Each row comes from the steps of one walk. Every step used is in the known rows, and no mark comes twice. Write the walk behind each row, first mark first.
Known rows
vemi -> disireg -> vinon -> nukud -> pobad: [ 2.34  2.87 -1.14  2.80  1.01 -3.01 -1.10  2.76 -2.38  0.79  2.90  5.15
 -1.97  6.20  0.32  1.53 -1.23  1.00  3.24  2.11  4.01 -3.14 -1.45  3.13
 -4.22  1.81  4.00]
vemi -> disireg -> pobad -> nukud: [-0.78  2.93 -1.81  1.86  0.62 -0.26  2.12  4.28 -0.32 -1.20  1.93 -1.52
 -1.45  2.40  1.80  2.41  1.82  1.48  0.84 -1.84  1.79 -0.82  0.67  0.99
 -0.59  0.73  1.98]
pobad -> bovu: [-0.48  0.18  1.16 -1.15  0.49 -0.25  1.04  1.07  0.53 -0.65 -2.24 -3.26
 -0.07  1.27  0.12 -1.89 -2.85  1.39  1.78  0.62 -0.03  0.56  0.76  0.09
 -0.40  0.84  1.31]
pobad -> disireg -> vemi -> nukud: [-0.72 -0.56 -1.95 -1.27 -0.30 -0.28  1.15 -3.37 -1.42  0.88  0.35 -0.17
  2.49 -2.11 -0.40  4.78  1.04 -1.03 -0.04 -2.06 -0.06  0.81 -1.05  0.86
 -0.86  2.58 -0.58]
bovu -> zaron -> disireg -> vinon: [ 0.63 -3.88  0.53  3.63  0.19 -1.14 -0.99 -1.57  0.65 -2.53  3.11 -0.73
 -1.53 -1.96  2.02 -1.18 -0.54 -1.24 -1.57 -2.46 -0.98  1.83 -1.28 -0.97
 -0.64 -2.23  3.38]
disireg -> vemi -> nukud -> pobad -> bovu -> zaron: [-0.94 -3.32 -0.06 -0.89  1.24 -1.38  1.58 -4.84 -0.28  0.61 -0.88 -3.87
  3.68 -2.81 -2.33 -3.37 -0.29 -1.98 -2.07 -1.28  0.86 -3.53 -1.78  3.03
  1.26  2.71  2.22]
nukud -> pobad -> disireg: [ 1.17  3.14 -0.66  2.24 -0.09  1.10 -1.76 -0.14 -2.07  1.36  0.99  1.56
  3.14  2.23  1.23 -1.87  2.41 -1.33  1.85  3.94  0.88 -6.54 -2.20 -0.11
 -1.94  2.66  3.46]
pobad -> bovu -> zaron -> disireg -> vemi: [ 0.12 -3.78  1.65  0.21 -0.47 -0.72  2.03 -3.33  1.05 -3.99  1.33 -6.40
 -0.14 -3.26 -1.73 -1.86 -2.90  1.08 -2.22 -3.71 -1.16  0.53 -1.49 -1.43
  0.92 -2.50  3.87]
nukud -> vemi: [ 1.23  1.81 -0.49 -0.08  1.00  0.75  2.14 -0.80  1.05 -0.09  0.16  1.26
  2.09  0.68 -0.73 -0.42 -0.19 -1.84 -1.26  3.69  1.64 -1.60 -0.35 -0.31
 -0.84 -2.24 -1.43]
pobad -> disireg -> vinon -> nukud -> vemi: [ 1.33  5.95 -1.13  0.81  2.30 -0.51 -0.53  1.27 -0.34  1.32  1.21  3.52
  0.41  6.47  1.35  3.38 -0.29  0.24  3.76  5.91  3.93 -2.83 -0.26  0.65
 -4.82 -1.05  0.78]
pobad -> bovu -> vemi -> nukud: [-1.74 -6.92  0.41 -4.46  2.69  1.08  1.93 -1.99  1.35  1.24 -4.09 -2.31
  1.22 -1.91 -1.73 -1.44  0.37 -2.10 -0.63  0.33 -1.51  2.44  0.01  0.11
  0.18  1.34 -0.14]
bovu -> pobad: [-0.79 -2.13 -0.10 -0.75 -0.38  2.34  0.75 -1.52  2.12 -1.86 -0.25 -1.43
 -0.38  1.01 -0.10 -2.29  0.86 -0.46  0.12  0.55 -0.92 -2.92  0.18 -1.09
  1.12  2.43 -0.31]
nukud -> pobad -> bovu: [-0.08  0.97  0.73  0.55  0.99  0.43  0.12  0.22 -1.04  0.27 -1.51 -1.10
  1.15  2.80  0.08 -4.64 -1.73 -0.33  2.15  3.04  1.50 -4.06 -0.50  1.11
 -0.38  2.11  3.03]
vemi -> nukud -> pobad: [-0.04 -2.34 -0.91  0.42  1.17  0.05  0.68 -2.40 -0.48  1.96 -0.24  3.49
  2.09 -0.24 -0.38 -3.09  2.22 -3.98 -1.14  0.93  0.62 -2.78  0.02  1.94
 -0.27  2.53 -0.79]
zaron -> disireg -> pobad: [ 0.55 -0.02  0.29  1.80  0.10  0.32  2.18  1.60  2.19 -1.88  3.17 -0.43
 -2.25 -0.19 -0.30  0.59  0.81  1.21 -0.82 -3.75 -0.77 -2.23  0.31 -3.71
  0.92 -1.61  0.05]
vemi -> nukud -> pobad -> disireg -> vinon: [-0.14  0.46 -2.38  2.62  1.19 -0.08 -1.65 -1.44 -2.73  2.87  1.16  4.55
  2.48  2.04  3.29  0.65  1.96 -2.50  2.51  2.50  1.71 -2.28 -1.23  2.52
 -2.79  4.03  1.79]
pobad -> nukud -> vemi: [-1.35  2.75 -1.16  1.06  1.36  1.73  1.91 -0.05 -0.80 -0.41 -1.06  0.23
  0.75  3.00  1.05 -1.33  0.70 -3.53 -1.13  5.46  3.45 -0.68  1.56  1.63
 -0.46 -2.52 -0.20]
zaron -> disireg -> vemi -> nukud -> pobad: [ 0.63 -3.95 -0.58  1.37 -0.38  0.54  2.46 -4.82 -1.17 -0.78  2.05  2.79
  0.61 -2.43 -2.03 -0.88 -0.27 -3.71 -3.12 -2.57  0.39 -1.66 -1.39  0.57
  0.48 -0.26  1.25]
bovu -> vemi -> nukud -> pobad: [-0.66 -5.89 -1.21 -1.58  2.44  2.13 -0.09 -3.70 -1.00  2.60 -1.34  2.59
  2.51 -1.48 -2.18 -1.71  4.04 -4.95 -1.93  1.55  0.34 -2.96 -1.86  0.54
  0.61  2.03  0.34]
vemi -> nukud: [-0.61 -3.54 -0.55 -0.97  0.77 -0.48  1.22 -1.90  1.15  1.45 -0.85  1.48
  0.68 -1.80 -0.26 -0.17  1.32 -2.20 -1.41 -1.33 -1.06  1.71  1.40  1.19
 -0.35  0.79 -2.53]
pobad -> bovu -> zaron: [-0.46 -2.11  1.67 -0.75  0.96 -1.18  0.25 -0.80  2.08 -0.93 -1.46 -5.99
  1.34 -1.68 -0.34 -4.23 -0.87  0.58 -0.35  0.09 -1.14 -0.76 -0.34  0.06
  0.10  0.49  2.07]
zaron -> bovu -> pobad -> nukud: [-4.58 -0.44 -1.64 -1.33 -0.53  3.44  1.11 -0.61 -0.10 -1.62 -2.62 -3.14
 -1.08  2.08  3.17 -2.34  2.80 -3.97 -0.27  0.22 -1.53 -1.43 -0.12  0.10
  1.80  2.47 -1.19]
zaron -> bovu -> vemi: [-2.02 -2.89 -1.19 -3.69  0.70  1.83  0.22 -1.40 -0.79  1.15 -1.85 -0.70
  0.80 -2.38 -0.20  1.80  2.94 -2.34 -1.66 -1.38 -2.32  1.00 -3.80 -2.13
  1.28  0.49 -0.99]
vemi -> nukud -> pobad -> bovu -> zaron -> disireg -> vinon: [-0.07 -5.63  0.61  3.00  2.04 -1.28  0.73 -2.83  0.96 -0.93  1.02 -0.30
  0.49 -1.07  1.84 -5.89 -1.32 -3.58 -1.00 -0.69 -0.78 -0.08 -0.28  1.43
 -1.74  0.77  4.07]
vinon -> nukud -> vemi -> disireg: [ 3.37  2.52 -0.15 -0.41  0.88 -2.24  3.16  2.36  1.69 -0.64  1.22  2.83
  0.40  3.40 -2.49  0.69 -0.86 -0.70 -0.04  3.65  2.33 -2.07 -0.09  0.86
 -4.52 -1.96 -0.11]
zaron -> disireg: [ 1.16 -2.70  0.89  1.66 -0.89  0.35  0.99 -0.52  0.92 -1.92  1.47  0.50
 -1.50 -1.31  0.28 -2.00 -0.85 -0.99 -1.45 -1.63 -1.49  1.07  0.33 -2.37
 -0.46 -2.07  1.49]

Which walk is each row?
[ 1.51 -0.76  1.69  1.33  2.79 -1.52  1.95 -0.05  2.77 -2.23  1.03 -1.58
 -1.82  3.37 -0.34 -3.38 -3.24 -0.85  0.21  2.89  1.72 -1.37  0.72 -0.60
 -3.58 -3.90  2.94]
pobad -> bovu -> zaron -> disireg -> vinon -> nukud -> vemi
[-2.32  1.46 -2.48 -0.20 -1.00  1.38 -0.88 -0.80 -0.67 -0.41 -0.04 -0.61
  0.59  1.86  5.34  2.71  1.37 -0.90  2.92 -0.22 -2.76 -1.11 -3.34 -1.44
 -1.04  5.29 -0.30]
zaron -> bovu -> pobad -> disireg -> vinon
[ 0.31 -2.55  2.26  1.43  1.90 -2.10 -0.16  0.70  2.06 -2.33  0.84 -2.67
 -4.13  2.82  0.66 -2.41 -2.89  1.06  2.02 -0.68  0.18  0.20  0.75 -0.39
 -2.61 -1.73  4.39]
pobad -> bovu -> zaron -> disireg -> vinon -> nukud
[ 0.39 -1.12  0.18  3.09 -0.16 -0.19 -0.20 -0.08 -0.43 -1.98  2.57  2.23
 -3.20  0.22  2.65  1.03 -2.48  0.39  0.39 -1.43  0.07  3.44 -0.25 -0.88
 -1.50 -1.90  2.44]
zaron -> disireg -> vinon
[ 1.77  2.62 -0.20  1.46  1.71 -3.30 -0.08  4.06 -1.28 -0.03  0.70  1.84
 -1.79  7.49  0.42 -0.46 -3.69  2.25  5.12  2.70  4.28 -2.35 -0.49  3.37
 -4.86  2.17  5.24]
vemi -> disireg -> vinon -> nukud -> pobad -> bovu
[-3.05 -1.12 -0.98  0.12 -0.16  3.63  0.29 -1.17  0.05 -2.23 -1.70 -2.85
 -1.36  2.76  1.82 -3.35  1.62 -2.29  0.33  2.36  0.59 -2.35  2.28  0.60
  1.28  1.72  0.77]
bovu -> pobad -> nukud
[ 0.69 -2.38  1.16  4.14  1.11 -0.78 -0.90 -1.31  0.27 -2.00  2.06 -1.78
 -0.40  0.40  1.55 -6.03 -2.14 -0.88  0.42  0.69  0.59 -2.08 -1.63  0.19
 -1.27 -0.33  6.39]
nukud -> pobad -> bovu -> zaron -> disireg -> vinon
[-0.73  0.42 -0.46  3.58  1.83  1.19  3.26  0.10  2.72 -2.66  2.85 -3.06
  0.13 -0.15  0.25 -3.32  3.44 -3.13 -3.92  0.87  1.56 -4.43  1.06 -2.26
  0.97 -4.42  1.18]
bovu -> zaron -> disireg -> pobad -> nukud -> vemi
[-0.78 -0.20  0.28 -1.27  3.97  0.91 -2.10  0.88 -2.02  1.61 -1.58  1.01
 -1.86  6.55 -0.86 -0.42 -1.17  1.26  4.63  5.00  3.84 -4.02 -1.29  1.79
 -1.75  1.59  4.71]
disireg -> vinon -> nukud -> pobad -> bovu -> vemi
[ 0.87  2.33 -0.01 -0.47  0.76 -2.10  3.16  4.77  1.99 -1.59  0.67 -3.51
 -0.37  1.75 -0.12  1.44 -1.79  4.34  2.32 -2.64 -0.14 -0.58 -0.57 -0.75
 -1.21  2.09  1.97]
vemi -> disireg -> pobad -> bovu
[-0.68  0.46  0.89 -0.47  1.95 -1.08  1.06  1.12  3.31 -0.93  0.07 -6.90
  0.67 -0.74 -0.62 -1.49  0.57  2.74  0.56 -2.32 -0.69 -3.43 -0.23 -1.27
  1.53  1.32  1.08]
disireg -> pobad -> bovu -> zaron
[ 1.27  2.75  0.15 -0.92  2.01 -0.18  2.17  0.23  1.36  0.50 -0.09  2.31
  0.00  4.08 -2.51 -0.37  0.15 -1.38  0.28  4.87  2.96 -3.77  0.97  0.31
 -1.96 -2.69 -1.84]
vinon -> nukud -> vemi
[-0.28 -1.20 -1.80 -0.32  0.50 -0.24  1.20 -4.30 -2.22  1.40  0.66  2.31
  2.33 -1.21 -2.22  1.22  0.59 -2.47 -1.60 -1.28  2.01 -2.82 -1.53  2.76
  1.05  1.84 -0.63]
disireg -> vemi -> nukud -> pobad
[-3.46  1.65 -2.39 -1.40  0.50  3.98  3.14 -1.80  0.70 -1.61 -2.57 -1.44
  0.93  2.55  2.41 -2.90  2.54 -5.72 -1.88  3.61  0.24 -2.90 -0.21 -0.43
  1.25  0.86 -2.46]
zaron -> bovu -> pobad -> nukud -> vemi
[-1.16 -2.39 -1.73 -1.96  0.16 -0.81  2.09 -4.17 -0.90  0.27 -0.04  0.35
  0.86 -2.60 -1.88  3.89 -0.36 -1.10 -2.10 -3.76  0.50  2.09 -0.29  1.90
  1.14  0.66 -2.09]
disireg -> vemi -> nukud
[ 2.06 -0.56  0.83  2.57  2.02 -1.21  1.00 -1.17  2.25 -1.56  3.14  1.50
 -1.96  1.83 -0.29 -1.69 -0.67 -1.78 -1.13  2.47  2.13 -1.74  0.03 -0.79
 -2.81 -4.52  1.61]
bovu -> zaron -> disireg -> vinon -> nukud -> vemi
[ 0.51  3.84 -1.65  1.43 -0.81  1.03 -0.76 -2.32 -4.27  0.20  2.37  0.31
  3.37  1.01 -0.54  1.66  0.97 -0.18  1.80  1.94  2.28 -5.94 -3.75  0.63
 -0.70  2.55  3.77]
nukud -> pobad -> disireg -> vemi
[ 0.65 -0.42  0.74  2.16  1.07 -1.16 -0.34  1.58 -0.09 -0.98  2.22  3.16
 -5.42  4.22  1.00  1.40 -2.01  0.86  1.97 -0.65  1.28  1.11  1.58 -0.63
 -2.93 -2.50  1.84]
zaron -> disireg -> vinon -> nukud
[ 0.49  1.96 -1.68  1.74  0.62 -0.11  3.17  1.48 -0.83 -1.63  0.15  0.56
  1.26  2.45  0.91 -0.57 -0.23 -2.55 -1.51  4.56  2.92  1.28  0.27  2.07
 -2.64 -2.24  1.55]
pobad -> nukud -> vemi -> disireg
[-2.28  1.45 -2.59 -2.35 -2.01  2.54  1.04 -2.84 -1.15 -1.81 -0.31 -3.58
  2.23 -0.69  1.59  3.49  1.67 -0.55  0.50 -2.19 -2.49 -3.08 -4.30 -1.90
  1.09  4.64 -0.42]
zaron -> bovu -> pobad -> disireg -> vemi
[-0.25 -3.89 -1.38 -1.07  1.98  2.59 -0.68 -3.29 -1.58  2.92 -0.61  2.29
  4.46 -1.21 -0.38 -1.03  5.31 -4.32 -0.13  3.46 -0.16 -4.12 -2.66 -0.31
 -0.96  3.61  2.18]
bovu -> vemi -> nukud -> pobad -> disireg
[ 3.08  1.56 -0.96  0.77  0.12 -1.31  3.34  0.68  1.48 -1.22  1.53  1.80
  2.69  0.06 -0.81  0.56 -1.16 -1.40 -1.49  2.48  1.23  0.17 -1.80  0.13
 -2.91 -1.49  0.49]
nukud -> vemi -> disireg
[ 0.26 -0.31 -1.13  1.08  0.60  0.48 -0.35 -1.42 -1.51  2.41  0.03  3.13
  3.98  0.25  0.95 -2.08  3.72 -3.44  0.64  2.43  0.22 -4.59 -0.75  1.17
 -2.02  3.91  1.43]
vemi -> nukud -> pobad -> disireg
[ 1.43 -4.59  1.27  2.34 -0.55 -0.48  0.64 -1.81  2.23 -2.58  2.22 -2.08
 -0.18 -4.00 -0.40 -4.01  0.96 -2.25 -3.37 -2.32 -2.42 -0.65 -0.88 -2.26
  0.09 -2.32  2.67]
bovu -> zaron -> disireg
[ 3.02  5.16 -1.01 -0.10  2.20 -2.10  4.48  4.22  3.13 -0.35  2.66  1.78
 -0.69  4.20 -2.68  3.30  0.62  1.87  0.70  1.26  3.06 -5.33 -0.10 -0.64
 -2.81 -1.02 -1.29]
vinon -> nukud -> vemi -> disireg -> pobad
[-0.53  1.30 -3.05  2.38  0.87  1.46  2.18  0.84  0.19 -3.32  1.00  0.53
 -0.25  4.65  3.27  0.33 -0.90 -2.08  0.67  4.84  3.26  0.40 -0.04  2.47
 -2.26  0.54  2.18]
bovu -> pobad -> nukud -> vemi -> disireg -> vinon
[-0.03  0.04 -1.86  1.04  0.08  2.40  3.57  0.09  1.53 -3.74 -0.10 -1.11
  0.71  3.22  0.99 -2.79  0.39 -3.49 -1.22  4.81  1.83 -2.15  0.41  0.87
 -1.56  0.17  1.27]
bovu -> pobad -> nukud -> vemi -> disireg
[ 0.33 -1.17  1.05  1.00  1.49 -0.63 -0.30 -1.57  0.84 -0.21 -0.79 -3.92
  2.97  0.33 -0.70 -7.06  0.25 -1.03 -0.04  2.30  0.30 -5.52 -1.34  1.22
  0.01  1.94  4.02]
nukud -> pobad -> bovu -> zaron
[-2.18 -2.48 -3.54 -1.28  2.12  1.71 -1.74 -3.07 -3.57  3.93 -0.82  3.76
  3.64 -0.21  2.91  2.82  4.79 -4.55  0.84  0.68 -1.07 -1.00 -5.28  0.42
 -1.52  4.72  0.94]
zaron -> bovu -> vemi -> nukud -> pobad -> disireg -> vinon
[ 2.53  3.96 -1.91  0.86  1.00 -1.49  4.42  2.89  2.08 -0.92  3.01  0.75
  2.10  0.99 -1.14  2.74  0.31  1.23 -0.86 -0.12  1.64 -2.62 -1.54 -1.16
 -1.59 -0.60 -0.83]
nukud -> vemi -> disireg -> pobad
[-0.18  2.69 -1.42  2.14  0.40 -0.33 -2.68  0.93 -2.04  0.60  1.57  0.94
  0.75  2.49  3.75  3.99 -0.17  1.40  3.89  1.33  1.08  1.09 -1.42  0.53
 -2.70  1.65  2.38]
pobad -> disireg -> vinon
[ 0.33  2.24  1.59 -0.44  2.08 -0.24  0.08  1.70 -0.17  0.98 -1.80 -0.06
 -0.93  6.36 -1.77 -4.63 -1.12  0.44  3.46  4.17  2.54 -6.71  1.16  1.40
 -1.63  1.48  3.08]
vinon -> nukud -> pobad -> bovu
[-2.09  5.46 -2.06  1.25  2.49  1.83  2.71  2.02  0.54 -0.23  0.42 -0.78
  0.30  3.80  0.75  1.22  2.15 -1.22 -0.25  2.97  4.00 -3.63  1.69  0.08
  0.65 -1.99 -1.18]
disireg -> pobad -> nukud -> vemi
[-0.89  2.71 -1.14  2.81  1.89  2.70  3.78  1.42  1.36 -2.55  2.02 -0.16
 -1.53  2.51  0.96 -0.84  1.44 -2.37 -1.72  1.55  2.42 -3.02  2.16 -2.13
  0.28 -4.37  0.24]
zaron -> disireg -> pobad -> nukud -> vemi
[-2.94  0.22 -3.17 -1.79  1.16  1.31  2.10  3.03 -1.27 -0.06 -0.22 -2.49
 -0.43  0.21  1.56  4.25  4.86 -0.99 -0.85 -3.23 -0.96  0.19 -2.98 -1.06
  0.94  1.23  0.88]
zaron -> bovu -> vemi -> disireg -> pobad -> nukud
[-0.37 -2.59  0.15 -0.55  1.67 -0.46  1.57 -1.04  0.35  1.46 -2.45  0.25
  2.01  1.22 -0.22 -4.76 -0.17 -2.79  0.60  1.59  0.33 -2.45  1.05  2.07
 -0.54  2.96  0.77]
vemi -> nukud -> pobad -> bovu
[-2.24  0.98 -1.57  0.31  0.97  4.06  2.50 -1.67  1.50 -2.31 -1.39 -1.48
  0.40  3.80  0.82 -3.84  1.26 -4.37 -0.87  6.49  2.19 -4.12  1.79  0.42
  0.34 -0.42 -0.48]
bovu -> pobad -> nukud -> vemi
[ 1.28 -4.17 -0.83 -1.64  0.25  0.29  0.62  0.40 -0.34 -0.53  0.50 -0.30
  1.05 -1.42 -1.83  2.07  1.01  0.00 -1.02 -0.43 -0.89  1.35 -2.99 -0.87
 -1.29  0.24  2.91]
bovu -> vemi -> disireg
[-1.39  0.89 -2.98 -0.84 -0.51  2.08  4.75  0.12  0.82 -2.70 -1.36 -1.21
  1.38  2.14  2.63 -1.76  1.64 -5.06 -2.17  2.63 -0.64 -1.40 -1.69  0.35
 -0.90  1.00 -0.80]
zaron -> bovu -> pobad -> nukud -> vemi -> disireg
[-2.34 -4.11 -0.41 -4.43  3.65  1.00  2.45 -0.10  2.69  1.43 -2.14 -3.36
  0.39 -0.63 -2.07  1.50  1.54  0.31  0.64 -2.24 -0.96 -0.43  0.36 -1.58
  1.72  1.87 -1.43]
disireg -> pobad -> bovu -> vemi -> nukud
[ 0.01  3.30 -2.78  2.87  1.10 -0.58  1.29  2.02 -2.27 -1.44  1.22  2.32
  0.08  3.88  3.49  2.40 -1.86 -1.88  0.70  4.13  4.60  3.44 -0.13  3.69
 -3.36 -1.82  2.60]
pobad -> nukud -> vemi -> disireg -> vinon
